Known rows, with every way that one mark hangs from another
G[P[Q]]: -1.44, 1.57, -0.65, 0.13, -1.31, 1.62, -0.19, -1.30, -1.97, -0.88, 0.52, -0.47, 0.94, 0.66, 0.88, -1.71, -0.78, -2.34, -0.79, 0.11, 2.05, 0.00, -0.72
W[K[Q R[J P[T]]]]: 4.95, 1.84, -2.77, -0.03, -0.24, 1.18, -0.33, -0.11, 1.77, 1.48, 0.97, -2.82, 0.49, 1.23, -0.51, -1.01, 2.16, -1.42, -1.65, -0.41, 2.75, 0.87, 0.79
K[Q R[J P[G W]] T]: 3.14, 3.02, -0.47, -0.27, -1.62, 2.14, -0.56, 3.33, 2.11, 1.08, 1.00, -4.45, 0.29, -0.64, -1.56, -1.16, -0.28, -2.07, -2.20, -0.99, 3.95, 1.54, -1.24
W[K P[Q T]]: -2.51, 1.83, -2.18, 0.23, 0.50, -0.21, -0.69, -0.98, -3.14, 0.44, 2.00, -0.75, 1.49, 2.58, 0.16, -0.42, 1.13, -1.69, -0.99, -0.51, 1.09, -0.67, -0.07
D[P[W]]: -0.76, 0.69, -0.32, -1.63, 0.42, -1.05, 0.51, 0.92, 0.41, 0.76, 2.31, -2.36, -0.03, -0.71, -0.42, -0.89, -1.77, -1.15, -1.06, -2.51, 2.10, 0.19, -2.29
R[P]: 0.88, 1.96, -0.41, -0.85, -0.45, 0.77, 0.07, -0.17, 0.30, 0.86, 0.24, -1.31, 0.24, -0.12, -0.37, -0.29, -0.71, -1.99, -0.59, -1.19, 1.91, -1.08, -1.06
W[K[R[J[D Q]] T] P[G]]: 5.26, -0.28, -0.23, 0.51, 0.22, 1.28, -2.60, 1.00, -0.64, 2.40, -0.81, -2.95, 0.24, -0.35, -1.59, -1.25, 0.05, -1.34, -2.01, -0.22, 2.74, 0.43, 1.30
G[P[Q T W[K[R]]]]: -2.62, 1.58, -3.36, 0.32, -0.46, 1.19, -0.61, -1.75, -2.97, 0.32, 2.53, -2.66, 1.59, 1.50, -0.44, -2.40, 0.30, -1.85, -1.95, -0.82, 2.36, 1.43, -0.10
G[P[R[J K[Q]] T W]]: 1.62, 1.04, 0.17, -2.39, 0.03, 0.17, -0.15, 0.65, 1.18, -1.70, 1.24, -2.25, 2.29, -0.58, 1.87, -1.89, -0.82, -0.72, -2.38, -0.68, 1.31, 3.97, -1.61
K[Q R[P[W]] T]: 3.11, 3.31, -1.08, -0.50, -2.06, 0.80, -0.25, 3.26, 2.52, 1.47, 1.38, -5.05, 0.23, -0.01, -1.64, -1.11, -0.73, -2.15, -1.67, -1.53, 4.16, 0.09, -0.08
W[K[Q] P[G]]: -0.77, 2.26, -1.69, -0.20, 0.57, -0.26, -0.97, 0.90, -2.54, 1.13, 1.85, -1.88, -0.66, 0.77, -0.79, -1.32, 0.45, -2.33, -1.39, -0.12, 3.01, 0.18, 0.01
G[P[R[J[Q] K]]]: 4.47, 0.06, 1.34, -1.03, 0.32, 1.23, -0.75, -1.94, 0.39, -0.93, -1.81, -0.76, 2.14, -1.90, 1.28, -2.29, -1.24, -0.89, -1.86, -0.02, 0.58, 2.56, -0.52
R[K[T]]: 3.01, 1.79, 0.68, -0.87, -0.85, 0.75, -0.05, 0.53, 1.85, 0.75, -1.48, -3.76, 0.74, -0.29, -0.76, 0.49, -1.89, -1.82, -1.33, -0.04, 2.69, -0.42, 0.03
P[G Q R[J] T W[K]]: -2.63, 1.17, -2.09, 0.15, 0.07, 0.64, 0.76, -1.23, -3.07, 0.55, 3.05, -0.60, 2.32, 1.35, -0.57, -0.43, 1.49, -0.21, -1.83, -0.85, 1.08, 3.10, -1.96
K[Q R T]: 4.72, 2.37, -1.08, 0.81, -2.24, 0.86, -0.44, 1.64, 2.98, 1.29, 0.30, -4.54, -0.13, 0.67, -0.68, -0.77, -0.23, -2.33, -1.05, -0.07, 3.72, 0.34, 1.58
G[P[R[J K]]]: 3.00, 0.47, 0.80, -1.58, -0.57, 0.46, -0.03, -1.83, 1.33, -1.80, -1.89, -0.76, 1.94, -1.68, 1.52, -0.96, -0.96, -1.24, -2.07, -0.78, 0.71, 2.39, -1.21
R[J K[Q] P[G T W]]: 1.07, 2.49, 0.18, -1.89, 0.56, 1.85, -0.39, 2.32, 0.41, 0.17, 1.69, -2.85, 1.59, -0.49, -0.55, -1.21, -1.01, -1.40, -2.18, -0.39, 3.12, 2.16, -2.99
R[J P[Q T W[K]]]: -0.70, 1.74, -1.77, -0.77, 0.33, 1.25, 0.64, -0.16, -1.85, 1.15, 2.04, -1.27, 1.72, 1.46, -0.88, -0.63, 1.43, -0.41, -1.42, -0.86, 1.62, 0.38, -1.63
W[P[G R[J[D] K[Q T]]]]: 5.52, 1.00, 1.68, -1.68, -1.78, -0.42, -1.04, 3.33, 2.19, -0.64, -0.86, -2.23, 1.69, -0.61, 0.04, 0.29, -1.14, -1.26, -2.49, -0.69, 3.08, 1.73, -0.87
J[D]: 2.87, -0.62, 0.35, -0.96, -0.80, 0.25, -0.39, -0.01, 0.41, 1.28, 0.35, -1.12, -0.07, -0.16, -0.25, -0.41, -1.29, -1.05, -0.20, -0.62, 2.49, -0.53, -0.01
D[J P]: 1.44, -0.78, 0.27, 1.08, -0.30, -0.50, 1.60, -0.29, 0.93, 0.11, 1.27, -0.73, -0.11, 0.11, 0.38, -0.31, -0.81, -1.72, -0.41, -1.68, 1.06, 0.54, -1.68
D[J[Q]]: 2.47, -0.93, 1.06, 2.27, 0.37, 1.47, 0.47, -1.02, -0.79, 1.22, 0.64, -0.69, 0.29, -0.14, 0.01, -2.07, -0.42, -1.49, 0.26, 0.45, 0.55, 1.09, 0.19
K[Q R[J[D] P[G W]] T]: 5.25, 1.45, 0.05, -1.01, -2.22, 1.83, -0.77, 4.21, 2.38, 1.51, 0.94, -4.10, 0.31, -0.74, -1.95, -0.97, -0.87, -1.42, -2.12, -1.18, 4.96, 1.19, -1.00
D[K[T] P[R[J] W]]: 3.20, 0.14, 0.75, -1.03, -0.12, -1.25, 2.10, 1.69, 2.25, 0.76, 1.35, -3.11, 1.68, -0.69, 0.02, 0.47, -1.58, 0.32, -1.36, -3.15, 0.68, 1.97, -1.41

Rows
2.97, -1.31, 0.65, -1.73, 0.74, -0.61, -0.46, 1.57, -0.26, 2.14, 2.33, -2.01, 0.08, -1.08, -1.02, -2.03, -2.65, -0.20, -0.74, -1.83, 2.92, 0.02, -1.40
J[D[P[W]] Q]
3.88, 1.74, -0.79, 1.59, -3.22, 2.58, 0.49, 1.23, -0.59, 1.79, 0.41, -2.87, 2.20, 0.93, -2.51, 0.12, -1.81, -2.25, -0.99, -1.07, 4.52, -0.58, -0.04
J[D[K[R[P[G Q]] T]]]
-1.04, 1.75, -1.79, -0.58, 0.42, 0.39, 0.26, 1.12, -2.46, 2.21, 3.01, -3.16, -0.83, 0.18, -2.07, -1.82, -0.06, -1.44, -1.35, -0.06, 3.90, 1.36, -0.52
P[G W[K[Q]]]
-2.28, 1.82, -2.97, 0.73, 1.05, 0.24, -2.01, -1.30, -2.26, 0.97, 1.77, -2.33, 0.77, 1.11, -0.47, -0.81, 0.55, -2.66, -1.83, -1.18, 1.58, 0.68, -0.11
W[K[R] P[G T]]
-1.80, 2.29, -0.21, -0.14, -1.76, 0.60, 0.79, -0.52, -1.95, -0.46, 1.42, -1.30, 3.04, -0.58, -1.50, -0.82, -1.50, -1.44, -1.85, -1.30, 2.75, 2.38, -2.86
P[G Q R[K] W]
7.70, -0.56, -0.79, 0.22, -1.63, -0.46, 0.73, 1.55, 2.47, 1.78, 1.73, -3.10, 0.46, 0.15, -0.97, -1.33, -1.86, -1.35, -0.52, -1.86, 4.46, 0.52, 0.92
J[D[K[Q R] P]]
0.82, 3.08, 0.89, -0.86, -1.54, 2.64, 0.34, 2.16, -0.18, 0.13, -0.37, -2.87, 2.37, -0.58, -1.99, -0.02, -1.41, -1.58, -2.35, -0.51, 3.45, 0.60, -3.12
R[J K[T] P[G Q W]]
3.32, 2.24, -1.47, 0.70, -0.67, 0.78, -1.49, 2.00, 0.61, 1.15, -0.05, -3.86, -0.22, 0.55, -0.96, -0.86, 1.26, -2.32, -2.31, -0.18, 3.22, 1.02, 1.03
W[K[Q R[J] T] P[G]]
0.99, 0.01, -0.38, 2.00, -2.41, -0.91, 2.61, -1.05, 0.23, -0.98, 1.87, 0.79, 1.92, 1.11, 0.40, 0.09, 0.23, -1.48, -0.77, -2.14, 0.74, 1.42, -2.14
D[J P[Q R]]
6.41, 0.66, 0.48, 1.23, -0.47, 2.30, -1.30, 0.13, 2.40, 1.75, -1.32, -3.49, 0.63, -0.57, -0.35, -1.49, -0.08, -1.28, -1.00, 0.29, 1.62, 0.94, 1.40
K[R[J[Q]] T]
3.14, 0.51, 0.36, -1.03, 0.05, 0.17, 0.11, -1.37, 2.15, -0.77, -0.53, -1.15, 2.67, -0.18, 1.29, 0.34, -0.15, -0.54, -1.58, -0.83, 0.10, 2.46, -1.16
P[R[J K] T]
3.97, 1.41, 1.35, -0.56, 0.87, 2.98, -0.95, -0.20, -0.29, 0.99, -1.35, -1.32, 1.40, -1.78, -1.15, -1.60, -1.43, -1.61, -1.63, 0.33, 2.34, 0.88, -1.94
R[J[Q] K P[G]]
8.16, -0.52, 2.03, -1.68, 0.04, 1.87, -0.85, 0.37, 1.51, 1.40, -2.04, -1.09, 1.48, -1.66, -1.01, -1.34, -1.63, -0.48, -1.14, -0.10, 2.75, -0.14, -0.73
R[J[D Q] K P]
0.16, 1.78, -0.96, -0.73, 0.41, -0.88, -0.77, 0.75, -0.72, 1.40, -0.10, -3.01, -0.32, 0.91, -0.53, 0.41, 0.09, -1.77, -1.42, -0.95, 1.60, -1.41, 0.89
W[K[T] P]
6.65, 1.12, 1.50, -1.38, -2.74, 1.87, 0.28, 1.82, 2.17, 0.34, -2.20, -1.87, 2.23, 0.09, -1.26, 0.80, -1.16, -0.98, -1.69, -0.24, 3.77, -1.08, -1.11
R[J[D] K[T] P[Q]]
2.70, 2.88, -2.21, 1.27, -2.16, 2.82, 0.04, -0.08, -0.40, 1.50, -0.60, -2.72, 1.08, 1.07, -2.44, 0.19, 1.28, -2.17, -2.21, -0.32, 3.68, -0.02, -0.39
W[K[R[J P[G Q]] T]]
6.55, -1.12, 1.79, -1.70, -0.62, 0.87, -0.32, -0.02, 2.22, 0.52, -1.95, -1.26, 1.02, -1.36, -0.32, -0.41, -1.39, -0.56, -0.98, -0.22, 2.64, 0.65, -0.45
R[J[D] K]
-0.18, 0.40, -0.90, -0.63, 0.56, -0.31, 0.22, -0.60, 0.71, -0.54, 2.10, -0.45, 1.50, 0.35, 1.37, 0.71, -0.27, -0.93, -1.73, -2.00, 0.28, 2.42, -3.01
D[P[G R[J] T]]
6.51, -0.73, 1.40, -1.17, 0.13, 1.84, -0.90, 0.60, 0.69, 1.86, -0.74, -0.41, 0.56, -0.95, -0.42, -1.46, -0.72, -0.38, -0.48, -0.25, 1.93, -0.40, -0.45
R[J[D Q] P]
3.41, 2.37, -0.01, -1.44, -1.90, 0.00, 0.11, 1.15, 2.01, -0.98, -0.65, -3.46, 1.20, -0.15, 0.71, -0.52, -1.64, -1.94, -2.31, -0.13, 2.93, 1.43, 0.18
G[P[R[K[Q T]]]]
5.03, -0.46, 2.23, -1.47, -0.48, 1.12, -0.60, 1.80, 0.63, 1.25, -0.46, -2.91, 2.09, -1.93, -1.50, -0.81, -2.34, 0.14, -2.20, -0.54, 2.62, 2.66, -1.38
P[G R[J[D Q] K[T]] W]
-1.18, 1.63, -0.97, 0.19, -1.99, 0.58, 0.38, -1.96, -1.55, -1.49, 0.76, 0.24, 1.92, 0.61, 1.20, -1.06, -0.37, -1.87, -1.12, -0.83, 1.15, 1.09, -0.96
G[P[Q R]]
2.21, 0.92, -0.07, 0.65, -2.02, 0.70, 0.92, -1.45, 0.49, -0.56, 0.04, 0.62, 2.21, 0.47, 0.66, -0.34, 1.06, -0.71, -0.74, -0.71, 0.59, 1.68, -0.88
P[Q R[J]]
1.16, 3.71, 0.24, -1.77, -1.05, 1.31, 0.00, 3.78, 0.64, 0.99, 0.96, -4.82, 0.71, -0.63, -2.23, -0.48, -2.30, -2.21, -2.25, -0.58, 4.89, 0.43, -2.04
R[K[Q T] P[G W]]
2.34, -0.92, -1.36, -2.57, 0.13, -0.70, -0.03, 0.74, -0.41, 0.21, 2.58, -1.59, 0.79, 0.52, 0.97, -1.69, 0.57, 0.40, -2.03, -0.90, 1.97, 2.95, -0.13
G[P[R[J[D]] T W[K[Q]]]]
1.20, 0.22, 0.47, -1.36, 1.72, 0.09, -0.40, 0.21, -0.05, 0.08, 2.02, -1.98, 2.69, -1.27, 0.06, -1.20, -1.87, -0.18, -2.49, -1.73, 1.10, 3.62, -3.51
D[P[G R[J[Q] K] T W]]
3.35, 1.95, -0.01, -0.71, -1.23, 1.46, -0.35, 1.71, 2.87, 1.01, -0.42, -4.01, 0.81, -0.96, -1.14, -0.50, -0.38, -1.41, -1.83, -1.97, 2.24, 0.52, -0.95
K[R[J P[W]] T]
3.33, -0.63, 1.51, -1.20, 1.02, 0.36, -2.26, 0.13, -0.75, -0.29, 0.06, -0.27, 3.07, -0.79, 0.87, -0.95, -1.37, -0.62, -1.98, -0.67, 0.57, 2.43, -1.57
W[P[G R[J[D Q] K] T]]
